Each row comes from the steps of one walk. Every step used is in the known rows, and no mark comes twice. Write the walk behind each row, first mark first.
Known rows
vabu/tubuz/gufez/doda: [  0  -4   1  19   3   8  17 -12  13  18  -8  -2  -4   2   7   3  -8 -10
   0  -1  15  12  -9 -13 -12   3 -11 -16  -3  -3 -18  -2  16  -1 -17  -8
 -12  -8  -3 -15  -6   7   1   4  16 -20  -4   2]
gulu/tubuz: [ -4   6   0  12   9  13  -3 -15  17   4 -15  19  -6 -12   6  -7 -10   2
   1   4   5  13 -20  -8 -15  -9  10 -16  -4   7  -6 -17  27  -4 -27   5
  -8   0  -9  -9 -15  22  15  -3 -12 -19   1  10]
vabu/doda/duli/tubuz: [ 10  11   1  13   9   6   6   5  23  -4 -13  17  -7  -5   7  -5  -8 -16
 -23 -14  10  14 -16 -13  -1  -7 -11  -9  -2   4 -30 -27  12 -10  -6  11
 -20  -3  -5   1 -11   4   4 -14  14   1   1   6]
gulu/tubuz/gufez/vurut: [ -8  -2  -3   7  -5   5  -5 -23  16   9 -17   5 -21 -13   9   6   1   9
  14  -4   9   5 -27  -7 -23  -4  -1 -15  -3  -4  -4  -2  16 -18 -25   3
 -14   4 -22 -15   1  12  15  -2 -11 -33  -5   4]
tubuz/gufez: [ -2 -10   9  15   4   6   5  -8  19  10 -13   9 -16  -7   8   1  -3   7
   7  -7   7  12 -23  -8  -9   4  -9 -10  -5  15 -12  -7  10  -3 -17   7
 -12  -2 -17 -14  -5  11   7   0  -4 -17  -1   5]
vurut/vabu: [  5   3  10  13   7  14   6  -5  14   0   6  14   1 -10  -2 -11 -15  -2
  -2  -2   6  12 -24 -20  -3 -13   0  -6   7  11  -8 -24  15   2 -16   0
  -7 -10 -14  -2 -12  22   8   1 -13  -1   6   1]
doda/duli/vurut/gulu/tubuz/gufez: [-10   4   5  15   3  14  -6 -17  19   0 -32   3 -13 -15   4   1  20  21
  -1  -3  10  19 -15  -9 -24   7 -10 -27  -6   7 -12   0  12 -13 -18   7
 -27   1 -14 -14 -10  12  10  -4   2 -13  -4   1]
gufez/tubuz/gulu: [  2  -6   3  10  16  -7  12  -1   3  10  -6  18 -12  -7   7   2 -10  -3
   0  -6  16  18 -20  -5  -9  -4  15  -6  11  20  -4  -6  27  -5   0  -5
  -4   6 -13   3 -22   6   4   7  10 -20 -14  -1]
vabu/doda/duli: [  9  16   4  22   8  11  13  -4  20  -8 -10   8  -7  -3  -2  -2 -11  -7
 -15 -11  10   8 -28 -11  -1  -8 -14  -5  -2   1 -18 -29   5 -10  -4   1
 -17  -7 -18   1 -11  16   5 -11   8  -2   7   2]
vabu/tubuz/gulu: [ 10   1   0   8   3   0  16 -14   7  10  -7  13  -1  -5   0  -9 -14  -6
 -10  -5  13  17  -6 -11 -10  -6  14 -23   7  22 -10  -5  18   4  -9  -2
   0   0  -6  -4 -25  10   7  -1   7 -15  -4   2]
duli/vurut/vazo: [ -7  13   3  12  10  13   6  -3  31  -9  -1  16 -14 -10   6  -7  -9   6
   0  -3   0  14 -35   7   2   5  -6 -17  -7  20  -1 -22  -1 -12 -12  11
  -6  10 -13  -4  -6  20   4  -8  -9   2   0  -9]
doda/duli/tubuz/gufez: [  1  -6   5   7   2   3   4   5  21  10 -23  12 -15 -15  10  -1   5  -1
  -7 -26  12  17  -8 -14  -7   5 -15 -12  -8   8 -26 -14  18 -10 -11  12
 -25   1  -2 -15  -6  -4   4  -6   7  -6  -5  10]
doda/duli/tubuz/vazo: [  1   7  -5  11   9  -3  -1   8  18   6 -15  18 -21  -7  -4  -4  -8  -2
 -12 -23  17   8 -12  -3   7  -5  -5 -11  -2   7 -16 -24  19 -10 -10  15
 -18  -7   7 -11  -9   9  11  -9  -2   0  -6   9]
gufez/doda: [ -2   2   2  22  19   6   4   0  16   5   0   4  -3  -5   9  -3 -19  -7
   0   0  10  16 -19  -8  -9  -2  -6  -5  -3  -2  -4 -14  10  -7 -14   5
 -10  -5 -15  -8  -6  19  -2   4   3 -13  -2   8]
gufez/doda/duli/tubuz/gulu: [  6  -1   2   9  16  -6   3  10  10  12 -10   4   0 -15  14  -7  -7 -12
 -17 -23  20  23  -3 -10 -12  -7  -8 -10   6   0 -10  -9  22 -18  -5   9
 -15   0  -6  -8 -14  -3  -7   1  16 -10  -7  14]
duli/vurut/vabu: [  0   5   9  14   9  17   2  -6  26  -9   0  13  -1 -11   3 -10  -9   2
  -2  -5   7  12 -39 -15  -3   1  -5  -8   8  14  -4 -16   1  -2 -18   7
 -13  -6 -14  -7  -5  16   6   0 -11   3   4  -6]
doda/duli/tubuz: [  0   8   2   9  12   4   4  12  18  -2 -18  19  -7 -15   4  -6  -6  -8
 -14 -19   8  21  -8 -15  -2  -3  -9 -14  -4   6 -21 -23  20  -8 -11  17
 -20   4  -2  -6 -14   6   7  -5   5   5  -3  12]
vabu/tubuz/gufez/vurut/vazo: [ -9   6  -6   3 -12   5  19 -13  13   7  -1   6 -18  -6   0   2  -3  -1
   6  -9  11   1 -21  -3  -3   2  -9 -25  -9   9 -13 -13   8 -12 -11  -4
  -8   6 -13  -4  -8   6   9  -8  -2 -17 -10 -11]
gulu/tubuz/gufez: [ -4  -8   6  15  -2  11  -1 -24  20  14 -22  14 -13 -12  11   0  -1   6
   7  -2   8  10 -19  -9 -21  -1   1 -16  -4   9 -10  -7  24  -6 -29   1
 -14   0 -11 -17  -6  14  15  -4  -8 -27  -3   7]
gufez/doda/duli/vurut/vazo: [ -8  21   3  22  12  14   9   9  29  -8   0   0  -6 -11   4  -4  -5  -2
 -10 -17  13  12 -31   0   3   6 -23 -11  -7  -3  -1 -23  -2 -23  -8   7
 -18   7  -9  -6  -1  16  -6  -7   5   5  -1  -5]
gufez/vurut: [ -4   8  -1   9   7   1   1  -4  14  -4  -3   8 -15  -9   1   1 -17   0
   9  -5   7  10 -30  -4 -11  -3  -4  -5  -4  -1  -1 -12   5 -14 -10   9
  -7   2 -26  -1  -7  17   6   0 -10 -17  -2   4]

Which walk is each row?
[ -8  -3  -2   1   3  -7  -3   2   7   5 -19   1 -21 -12   5   5  15   5
   1 -12  13  19  -4 -10 -15   0 -18 -19  -7   3 -23  -1  12 -18  -1  13
 -26   0 -22  -6 -11  -4   3   1   4 -14 -14   7]  doda/duli/tubuz/gufez/vurut/gulu
[ -5   8   1  20   5  10  14  -6  15   2 -15 -11  -3  -1   1   3  11   6
 -11  -4  19  19  -7 -13 -17  15 -25 -26  -4  -3 -18   6   2  -8  -8   0
 -26  -8  -6 -13  -9   4  -3   3  26  -8  -7  -6]  vabu/tubuz/gufez/doda/duli/vurut/gulu
[  8  -1   5   4   8  -7   4   6  12   7 -17  14  -5 -18   8 -10  -4  -6
 -15 -24  14  23  -4  -9  -8  -6   0 -14   4  15 -14 -12  23 -12  -3  14
 -16   5  -6  -5 -20  -3   3  -6   7  -4  -7  10]  doda/duli/tubuz/gulu
[  4  21   6  12  -3  22  17  -4  21 -10  -5   8   7  -8  -9 -13  -6  -4
 -16 -20  18  10 -29 -28  -1   1 -13 -18   4   1 -13 -20   4   1 -14  -1
 -20  -7   4  -6 -12   8   8  -6   6  16   9  -9]  doda/duli/vurut/vabu/tubuz
[ -1 -17   3   4   4   1   1  -2  23  14 -16  16 -13 -10  17   0   1  -2
   2 -10   7  18  -9  -8  -7   4  -7 -13  -5  16 -23  -9  18  -3 -20  10
 -16   0  -5 -13  -7   0   4  -4   3 -15  -7  10]  duli/tubuz/gufez
[ -5  -1   0   2  -4  -4  -1   8  17   5 -19   3 -21 -13   6   3   4  -2
   1 -28  18  12 -17 -13 -11   3 -20 -10  -7  -4 -20  -7  12 -20  -8  14
 -24   3 -16 -11   0  -8   4  -4   4 -13  -7   5]  doda/duli/tubuz/gufez/vurut
[-10  10 -13   9  10  -2 -12 -22   4   4 -10  10 -26  -5  -6   2  -5  14
  10  12  12   4 -20   5 -16 -12  10 -21  -1   4   1  -5  18 -15 -12   3
  -8  -8 -18  -5 -14  29  19  -3 -18 -27 -13   3]  gufez/vurut/gulu/tubuz/vazo
[ -6   7  -4   8  13  -3  -1  -5   4  -6  -1   6 -16  -7  -2   2  -6   5
   9  11   2  17 -16  -3 -13  -4  -1 -15  -4   4  -6  -4   3 -10  -2  10
  -8  -3 -31   4 -17  21   5   5  -8 -17 -10   3]  gufez/vurut/gulu
[ -9  19  -5  19  11  10 -10 -12  17  -3 -22   9 -20  -9 -10  -1   7  19
  -6  -5  14  11 -20   1 -10   0  -2 -26  -2   9  -4 -10  11 -15 -12   7
 -20  -9  -4 -12 -14  24  15  -7  -6  -5  -6   2]  doda/duli/vurut/gulu/tubuz/vazo
[-11  10  -6   4   9   4  -7 -20   5  -2  -8   7 -13 -12   3   0  -2   9
   9  15   2  17 -14  -3 -23 -11   8 -22  -2   4  -3  -4  19 -12 -15   6
 -10   1 -26   1 -20  25  13  -1 -13 -26 -10   8]  gufez/vurut/gulu/tubuz
[  7   5   7  17 -14  13  10 -11  17  -3  -1  -7 -16  -5  -5   0  -2  -3
  -6 -21  22  -9 -38 -25  -8 -10 -25   5   3  -9 -13 -19  -1 -20  -5  -6
 -24 -15 -32   0   2   5   4  -8   2  -9   6 -11]  tubuz/gufez/vurut/vabu/doda/duli
[ 10  13   7   9  -4  14  17  -9  14  -3  -5   3   7 -14  -7 -15  -3  -3
 -20 -23  21  13 -23 -25  -7  -5  -3 -21  16  11  -8 -10  10  -6  -7  -1
 -16  -3  -4  -6 -16   3   7  -5   8   9   4 -11]  doda/duli/vurut/vabu/tubuz/gulu
[  5  -2   3  13 -14  17   1 -31  20   8  -4   2 -11  -7   8   1  -1   0
   4  -1  15  -8 -39 -20 -22 -18  -6  -3   9  -4  -9 -14  13 -17 -23 -14
 -15 -13 -28  -2   1  11  13 -10  -7 -27   2 -10]  gulu/tubuz/gufez/vurut/vabu/doda
[  3   9 -11  14   7   3  13 -10  12   8  -5  17 -13   5 -12  -4 -19  -4
  -2  -2  15   3 -15  -2   3  -5   8 -20   0  13 -11 -15  16   4 -13  -1
  -5 -12   6 -11 -15  20  16  -6  -2 -10  -3   0]  vabu/tubuz/vazo
[  9  12   7  16   1  13  16  -4  13   3   1  -8  13  -9   1 -13  -5  -9
 -20 -21  29  13 -20 -25 -10  -2 -10 -15  17   0  -6  -5   8  -9  -8  -6
 -17  -8  -3  -8 -11   0  -6   0  20   4   3  -9]  gufez/doda/duli/vurut/vabu/tubuz/gulu
[ -6  -5   4   7 -12  16  -2 -27  15  10  -5   3 -10 -15   6  -1   1   7
  13  -7  14  -1 -32 -22 -21 -11  -3  -9   6  -3  -4 -10  21 -14 -27  -7
 -15  -8 -22 -10  -1  11  16  -3 -17 -25  -2  -1]  gulu/tubuz/gufez/vurut/vabu
[ -8   4  -8  15  14   3  -8 -22   8  11 -12  18 -17  -3  -4  -2  -3  14
   2  15   5   9  -9   5 -12 -12  15 -24  -1  16  -5 -10  26  -3 -17   1
  -8 -14  -5  -9 -21  32  21  -7 -15 -23 -11   9]  vurut/gulu/tubuz/vazo
[  4  22  -1  16  -2  17  12  -6  23  -4  -4   9  -8  -1 -16 -10  -9   2
 -17 -22  26  -1 -31 -18   7  -1  -8 -16   8   6 -10 -21   5  -3 -13  -2
 -19 -17   9  -9  -9  14  14 -10   1  13   5 -12]  doda/duli/vurut/vabu/tubuz/vazo
[  3   1  -3   8   1  -5   2  -2  13   1 -15  -1 -18  -5   6   9  12  -3
  -8  -7  11   9 -10 -10 -15  -3 -22 -13  -3   2 -30  -7   4 -22   1   7
 -28  -6 -27   3  -7  -2   0  -8  15 -16 -12   1]  vabu/doda/duli/tubuz/gufez/vurut/gulu
[  9  11  -7  16   7   0   2   4  22   3 -13  17 -19   2  -2  -1 -12 -12
 -21 -17  18  -1 -20  -2   8 -11  -8  -6   0   5 -23 -29  12 -15  -4   7
 -22 -13   1  -5  -6   9   8 -17   8  -2  -3   3]  vabu/doda/duli/tubuz/vazo
[  1  16  12  18   6  21   7   0  26 -13  -6   7  -3 -13  -4 -13  -5   4
 -10 -21  14  10 -36 -24  -1   0 -16  -5   5   3  -8 -22   1  -8 -12   9
 -20  -5 -12  -5  -5  13   5  -3  -7  12  11  -5]  doda/duli/vurut/vabu
[  8  12   2   6  -1  10   6   1  19  -6   0   6  -3 -12   1  -7  -9 -19
 -16 -18  17   2 -30 -25  -2 -20 -18  -1   7  -7 -24 -28   8 -19  -5   4
 -24 -10 -18   6  -6   1   4 -10   4   2   3  -5]  gufez/vurut/vabu/doda/duli/tubuz
[ 19   0   3  10   7  -4   6  -1  17   6 -14  13  -4 -11  11  -6  -8 -13
 -23 -17  14  15 -11  -7  -7 -11  -4 -11   7  13 -21 -18  17 -16  -1   8
 -15  -2 -10   1 -17  -3   0 -14  17  -8  -4   4]  vabu/doda/duli/tubuz/gulu
[ 12   8   5  13   3  16   8   3  21  -3  -1  14   4 -10   5 -12  -7 -18
 -24 -15  15   8 -21 -27   1 -16 -13  -3   9   3 -28 -33  16  -8  -9   1
 -25 -12  -6   2 -12   6   7 -15   9   7   3  -2]  vurut/vabu/doda/duli/tubuz
[ -1   8   5  19   1  15  16  -4  23   4 -18  -9  -4  -1   4   3   2  -3
 -11 -20  24  12 -18 -16 -13  16 -25 -18  -3  -9 -16  -1   0 -12 -12  -2
 -26  -3   0 -18   0  -1  -3   0  25  -5   1  -5]  vabu/tubuz/gufez/doda/duli/vurut
